Known rows, with every way that one mark hangs from another
tegop(vaba): [  0.2  26.1   0.6  -4.0  -0.3  11.1   0.3   1.1 -16.1   2.0 -29.8 -10.9
   5.2  -0.1  -3.5   7.2   0.1  -0.8  10.6   1.8   5.9   1.9]
tino(gefufep(karu)): [ -1.9   7.3  -3.9  53.3  -3.4  -2.2  -0.3  11.8   1.2   5.3  -4.3   1.5
  -3.0  -0.6  -1.1 -32.2  -0.2  -5.8  -3.2  -8.5 -19.6  -1.4]
zuvuvu(gefufep(vaba) tegop): [  4.6   3.3  18.4  20.9   5.6 -45.7  -1.2 -13.9  22.1  17.3 -15.7   5.0
  -3.2  -3.6   5.8  -8.2  31.8  -9.5   6.8   6.4  14.5  -7.2]
gefufep(karu vaba): [  5.3   9.9  -1.4  68.5  -2.2 -34.4   6.1  42.0  23.1   0.8 -19.3   9.3
   0.2  -1.2   4.3   1.1   1.5  -7.9  -3.1  -3.8  -2.0 -17.3]
tino(vaba): [  2.5  28.2   0.7   2.4  -6.0  21.0   1.3  -9.7  -9.0  -5.5 -18.2 -12.9
   7.2   2.1  -3.1  20.7   2.6   1.4 -12.1   0.5   9.4   5.6]
vaba(karu(tegop)): [ 10.8   2.7   8.7  23.2  -0.9  -6.7 -10.7  15.1  -2.3  -3.4  -2.1 -10.4
  -8.7  11.3  -7.6  -1.0  36.1  59.3   5.7  -2.2  14.1 -23.4]
karu(tegop(gefufep vaba(zuvuvu))): [ -5.9  35.0  10.8   9.8  -0.2   5.1  -7.2   7.7 -30.0  -3.4 -32.9   0.5
 -11.5  36.5  -9.5 -28.1  35.6  15.6  -2.7   1.5 -41.2 -13.6]
karu(gefufep tegop): [ -0.7   1.6   2.7  13.4   0.6   0.6   3.3 -20.8   1.1  -0.2  -1.1 -12.2
 -17.6 -10.3  -2.7  25.9  50.5  14.0  -0.2  -7.4  17.9 -16.1]
tegop(gefufep vaba): [ -1.9  33.1   0.9  -4.5  -1.0  11.3  -1.5  10.7 -27.6  -0.5 -28.9  -7.5
  -3.6  -1.1  -7.7 -26.8   0.9  -2.5  14.7   2.3 -32.1  11.5]
zuvuvu(tegop): [  3.8  -6.1  19.6   7.5   4.0  -4.1   0.3  -3.7  -7.1   3.3  -1.8  -0.2
  -7.7  -2.2   5.8   1.6  28.5 -12.7   9.7   0.5  -0.8 -14.1]
vaba(karu): [ 11.2  -0.7   5.9  11.7  -1.9  -2.0 -10.9  14.6   0.5  -5.2  -0.9  -1.7
  -3.0  17.9  -1.9   0.8 -10.7  47.5   6.8   0.8  16.1  -3.1]
gefufep(karu tegop): [  4.0   5.3 -15.7  74.8 -11.3 -12.1   1.8  36.9  -1.8   5.9  -8.4  12.1
   0.2   0.5 -16.2   2.2 -28.3  -0.5  -3.6  -9.5   3.9 -37.1]
gefufep(karu): [  3.3   0.5  -0.6  53.8  -4.0  -2.4   5.8  26.4   2.8  -3.2  -5.2   3.6
  -1.4  -1.1   1.8   1.0   1.6  -6.2  -0.2  -7.5   5.4 -12.5]
zuvuvu(gefufep(karu tegop vaba)): [  6.7  17.2 -17.2  89.7 -10.4 -52.6   1.3  26.8  28.0  19.2 -23.8  17.7
   3.5  -2.1 -15.4  -9.1 -25.9   2.3  -5.9  -4.8  18.2 -31.2]
karu(gefufep(tegop)): [  1.6   4.2 -15.6  22.0  -7.8  -4.6  -1.3 -12.5  -1.1   7.6  -3.3   4.1
 -11.0  -1.1 -15.7  29.0 -24.4   8.5  -2.2  -6.9  17.0 -20.8]
zuvuvu(gefufep(vaba)): [  0.9  10.9  -1.2  15.4  -0.1 -41.2  -1.0  -9.8  29.1  13.7 -14.8   5.7
   4.1  -1.9  -0.4 -10.2   3.2   2.1  -3.1   5.5  15.6   6.5]
tegop(gefufep vaba(zuvuvu)): [ -6.0  31.8   7.0  -0.9  -3.1   8.9  -8.6   7.7 -28.0  -4.9 -33.3   7.9
  -5.0  44.6  -3.9 -24.9  -9.3   2.9  -3.2   2.9 -38.9   6.7]
tino(gefufep tegop vaba): [ -1.2  53.2 -52.9   3.7   6.1  24.9  -8.6 -25.1  -6.9  -3.9 -17.2 -31.2
   8.9  11.7  -2.9  -3.4 -13.1  -1.0  -1.1  -0.7 -14.9   4.6]
tino(gefufep(karu) tegop vaba(zuvuvu)): [ -0.2  51.0 -47.6  60.3   1.9  20.2  -8.9   0.0  -5.0 -10.7 -25.7 -11.3
   6.0  55.4   1.7  -0.6 -21.9  -1.4 -18.1  -7.4 -16.2 -12.0]
tegop(vaba(karu zuvuvu(gefufep))): [  5.5  24.1  13.7  11.6  -3.1  -2.4 -18.9 -11.1  -8.5   2.6 -35.0   2.1
   3.2  62.9  -5.2  -0.9 -18.2  56.2  -1.8   4.8  37.1   5.9]
gefufep(tegop vaba(karu zuvuvu)): [ 12.1  10.8  -3.1  49.8  -9.3 -48.0 -20.4  35.9  15.7   4.5 -23.5  28.8
  -2.6  65.1 -15.1   4.8 -48.5  57.6 -13.8   2.5  -0.2 -35.5]
karu(gefufep(vaba) tegop): [  1.8  11.0   2.1  27.5   2.0 -32.0   3.8  -7.4  20.4   4.8 -15.2  -6.6
 -15.3 -11.4   0.4  26.3  51.6  13.7  -0.3  -4.2  11.5 -19.2]
karu(gefufep tegop(vaba)): [ -1.0  27.4   5.0  10.6   1.3  12.1   3.1 -20.4 -15.7   2.4 -31.1 -23.9
 -10.1 -11.3  -5.0  31.6  51.6  12.9  10.1  -5.7  24.5 -14.4]
zuvuvu(gefufep tegop): [  2.4  -5.4  18.0   7.3   5.2 -13.9  -2.3 -28.3   2.3  13.0  -0.4  -1.9
  -4.8  -2.9   2.8  -8.4  30.1 -10.0   9.4   1.2  20.1  -3.5]
gefufep(karu(tegop)): [  3.5   4.6   1.2  64.6  -2.2  -6.7   7.1  27.3  -0.8  -2.0  -6.4  -5.0
  -6.9  -8.1  -2.6  -1.5  44.1   6.4  -0.4  -9.6   3.9 -33.5]
tino(gefufep tegop(vaba(karu))): [  8.0  48.3 -44.9   9.0   9.8  13.6 -21.8  -0.4 -14.3  -1.4 -29.6 -29.8
   4.8  25.8  -4.8 -17.7 -22.9  44.1  27.0   0.3  -0.9  -2.4]

Rows
[ -0.7  34.1 -53.4  16.1  13.3 -28.4  -9.4  -1.0  23.0   6.3 -13.2 -10.4
   4.0   8.4   1.7 -24.5 -12.1  -2.4   8.6   1.7 -30.3  -5.7] | tino(gefufep(vaba) tegop)
[  2.4   5.1   1.6  66.8  -2.3 -15.7   4.5   3.4   8.9   7.5  -5.7  -5.1
  -2.9 -10.7  -6.5 -11.7  46.8  10.3  -1.9  -7.8  25.6 -22.5] | zuvuvu(gefufep(karu(tegop)))
[ -3.3  25.8  10.9  12.9   0.8   9.7  -3.2 -22.8 -17.7  -1.6 -33.0  -8.3
 -13.5  34.7  -3.2  35.7  41.5  19.4  -7.7  -4.6  17.5 -17.5] | karu(gefufep tegop(vaba(zuvuvu)))
[  3.1   0.4  23.6  23.8   3.9 -41.0  -6.1   7.9  12.8   3.7 -18.6  20.0
  -8.3  44.2  11.9   4.5  18.9  -9.1  -7.4   5.3 -14.8 -21.4] | gefufep(vaba(zuvuvu(tegop)))
[  2.9   9.0   5.6  71.8  -3.8 -36.6   0.1  39.9  22.0  -3.3 -24.3  26.5
   0.1  44.9   7.4   3.7  -8.4  -2.0 -18.9  -2.5  -7.7 -20.5] | gefufep(karu vaba(zuvuvu))
[ -0.4  28.1   9.9  65.4  -2.5   2.6   0.6  26.7 -16.7  -3.5 -38.5   0.4
  -3.0  36.8  -3.9   7.3  36.1   9.9  -7.1  -7.3   3.1 -34.6] | gefufep(karu(tegop(vaba(zuvuvu))))
[  8.6  42.2 -35.9  13.5   9.1   1.8 -24.2 -11.9  -4.4  -4.8 -33.4 -13.8
   8.9  68.7  -1.7   7.5 -31.5  53.1  11.1   3.6  38.8  -7.2] | tino(tegop(vaba(karu zuvuvu(gefufep))))
[  2.4  19.4  20.3   3.7   4.1  -1.5  -1.3 -26.4 -14.1  14.6 -29.7 -12.2
   0.6  -4.0  -0.7  -1.5  31.0 -10.8  18.5   3.0  26.5  -0.5] | zuvuvu(gefufep tegop(vaba))
[  0.0   6.1 -11.1  77.4 -11.9 -22.4  -5.6   9.2   7.2  11.5 -13.1  27.6
   1.7  45.0 -16.9  -6.2 -36.4   9.6 -21.7  -7.5  19.0 -29.5] | vaba(zuvuvu(gefufep(karu tegop)))
[  0.0  11.8  -9.2  39.5  -8.3 -40.2  -6.8  -1.7  19.2   7.3 -21.2  26.4
 -10.4  43.5  -9.9  32.0 -32.4  12.7 -20.5  -3.0   3.2 -28.0] | karu(gefufep(tegop vaba(zuvuvu)))
[  1.3  32.1   7.6  71.4  -8.0   3.3   1.3  -8.8  -0.9  -2.2 -28.2  -3.9
   1.7  38.1  -5.4  11.1  37.7  15.8 -30.8  -6.6  28.0 -20.1] | tino(vaba(zuvuvu(gefufep(karu(tegop)))))
[ -1.1  20.7 -12.8  91.6 -11.1 -47.5  -9.2  33.9  17.0  13.3 -26.3  32.3
  -3.1  46.6 -14.1 -27.8 -37.8   5.6 -23.6  -6.0 -35.9 -34.3] | tino(gefufep(karu tegop vaba(zuvuvu)))
[  5.9  31.0  13.9  10.9  -4.7   6.2 -19.7  23.4 -28.5 -10.0 -34.3   5.5
  -9.3  62.8  -6.4 -24.9 -18.9  50.4   3.8   3.5 -22.7   5.0] | tegop(gefufep vaba(karu zuvuvu))
[  5.9  49.6 -42.5  18.6   3.5  20.2 -28.2 -12.4  -7.7 -12.6 -22.5 -18.6
   3.8  75.1  -1.8  -0.8 -32.2  53.0 -11.1   0.6  -6.6  -2.9] | tino(gefufep tegop vaba(karu zuvuvu))
[  6.8  -0.2  13.5  26.3  -0.5 -17.9 -18.8 -11.7   5.2   2.7  -7.4   3.6
  -6.9  54.2  -7.2  -9.9  28.1  70.0 -11.8   0.1  28.6 -15.6] | vaba(karu(tegop) zuvuvu(gefufep))
[ -7.3  34.5 -10.5  19.7  -8.4  -1.6 -14.6  -6.9 -21.8  16.2 -36.1  10.8
   2.8  48.8 -21.2 -23.8 -38.9  11.1 -11.2  -0.4 -27.7 -15.7] | tino(gefufep(tegop(vaba(zuvuvu))))
[ 13.5  11.9   7.7  38.9   0.8 -39.7  -9.1  28.7  18.2   0.1 -17.5  -3.7
  -7.0  10.0  -5.0  -1.8  35.9  58.5   5.6   1.9   8.1 -28.4] | gefufep(vaba(karu(tegop)))
[  8.0   4.6  16.4  75.8   1.2 -48.8   4.3  14.1  23.9  12.9 -21.8   8.3
  -4.2  -5.0   7.6  -7.1  32.2 -16.7   6.7  -1.5  19.9 -19.1] | zuvuvu(gefufep(karu vaba) tegop)
[ -1.5  17.4   4.4  70.4  -5.3 -36.2  -1.7  49.0  10.4  -5.6 -22.6  28.1
  -9.6  43.8   3.5 -30.6  -7.6  -3.9 -14.9  -1.8 -46.1  -9.7] | tegop(gefufep(karu vaba(zuvuvu)))
[ 14.5   8.9  23.8  33.1   2.3 -39.6 -12.4  34.6   3.8  -1.4 -15.5   6.7
 -18.7  14.6   2.1 -30.8  20.9  31.4  19.2   4.6 -30.2 -11.4] | zuvuvu(tegop(gefufep(vaba(karu))))
[  3.8  31.2   9.7  17.4  -6.7  15.4 -22.0 -11.9 -10.4  -6.4 -22.8  -3.2
  -0.2  67.6  -5.5  -9.6 -19.1  56.0 -24.3   1.0  -8.4  10.8] | tino(gefufep vaba(karu zuvuvu))
[ -0.3  25.4 -53.0  56.6   8.5   3.8  -5.5  11.9   5.5  -2.0  -4.4 -14.0
   0.9   7.2   2.0 -24.1 -12.3  -8.6   9.8  -9.5 -18.3 -14.6] | tino(gefufep(karu) tegop)
[  5.6  14.7   1.2  80.8  -1.0 -47.7   6.3  16.2  29.2  11.7 -19.3   0.7
  -1.6 -11.2  -2.4 -11.7  48.6   8.9  -3.6  -4.8  18.8 -27.6] | zuvuvu(gefufep(karu(tegop) vaba))
[ 13.9  31.0   8.7  26.3  -5.7  14.1  -7.7   5.7 -11.4  -8.8 -20.7 -23.6
  -2.1  13.9 -10.3  19.8  35.8  60.6  -4.6  -1.0  22.6 -18.1] | tino(vaba(karu(tegop)))
[  9.7 -11.6  31.1  23.4  -0.2  -5.4 -16.6 -12.1  -4.3  -5.8  -5.6   7.5
 -24.1  58.9   8.8  33.1  13.6  40.9   0.0  -2.7  26.8 -15.0] | vaba(karu(gefufep) zuvuvu(tegop))
[ -2.8   4.2 -10.1  23.7  -9.7 -20.4 -11.2 -17.3   3.9  15.1  -7.7  22.9
   2.1  45.9 -17.9  -6.8 -36.3  15.6 -19.4  -0.3  13.7 -18.0] | vaba(zuvuvu(gefufep(tegop)))
[  4.9  27.8  19.4  56.6  -0.9   5.5   3.3  34.6 -30.6  -0.6 -34.8  -5.0
 -12.5  -4.1   0.9 -24.9  30.1 -23.4  24.0  -5.4 -27.6 -15.7] | zuvuvu(tegop(gefufep(karu) vaba))
[  3.5  11.6  -2.2  69.8  -3.0 -44.1   4.8  15.9  31.3   9.9 -20.5   9.7
   4.1  -3.8   1.2  -8.5   2.9  -3.5  -3.0  -1.5  20.0  -6.2] | zuvuvu(gefufep(karu vaba))
[  7.7  15.6 -16.1  89.2 -10.0 -43.6   2.8  50.2  18.6  10.3 -23.3  18.5
   0.8   0.0 -13.0   1.1 -27.7  -1.6  -4.8  -6.2  -3.5 -41.1] | gefufep(karu tegop vaba)
[  8.8   6.1  11.9  29.5  -1.3 -38.2 -16.4  25.9  19.0  -5.2 -19.4  19.9
  -4.1  63.1   3.2   4.0 -17.8  51.8 -12.6   5.4   1.8 -10.7] | gefufep(vaba(karu zuvuvu))
[  3.8  13.2 -16.1  36.8  -6.3 -36.4  -1.4   2.9  19.2  12.3 -18.9  10.7
  -9.2  -2.0 -12.9  29.1 -21.6   7.4  -4.2  -3.5  11.3 -24.1] | karu(gefufep(tegop vaba))
[ 15.9   2.6  23.5  34.0   3.3 -49.0 -12.6   0.4  22.1  11.7 -17.5   2.8
  -6.7  14.3   3.7  -7.8  22.4  36.3  13.6   5.9  29.4 -10.0] | zuvuvu(gefufep(vaba(karu)) tegop)
[ -3.9  27.9  10.7  10.9   1.4  -4.6  -6.8 -25.1 -10.2   9.1 -34.7  -4.1
   1.3  36.7  -8.2  -3.8  37.5  21.3  -7.9   1.5  20.2 -11.6] | karu(tegop(vaba(zuvuvu(gefufep))))
[ -4.8  25.1   7.5   0.0  -0.6  -1.0  -8.0 -25.7  -8.4   7.5 -34.1   3.5
   6.8  43.4  -3.3  -1.4  -7.6   8.1  -8.2   4.1  21.5   8.4] | tegop(vaba(zuvuvu(gefufep)))
[ -1.5  53.3 -45.5   6.4   3.0  22.6 -11.6  -3.3 -16.3 -18.8 -21.3 -11.2
  -0.2  55.2  -1.3  -2.7 -21.5   3.0 -11.7   2.2 -34.7  -1.8] | tino(tegop(gefufep) vaba(zuvuvu))
[  4.0  46.3 -39.9  13.6  10.0  10.0 -26.7  -1.9 -14.7  -5.3 -33.6 -15.3
   3.2  71.3  -3.2 -15.4 -34.6  49.5  10.0   2.0  -7.7  -6.9] | tino(gefufep tegop(vaba(karu zuvuvu)))
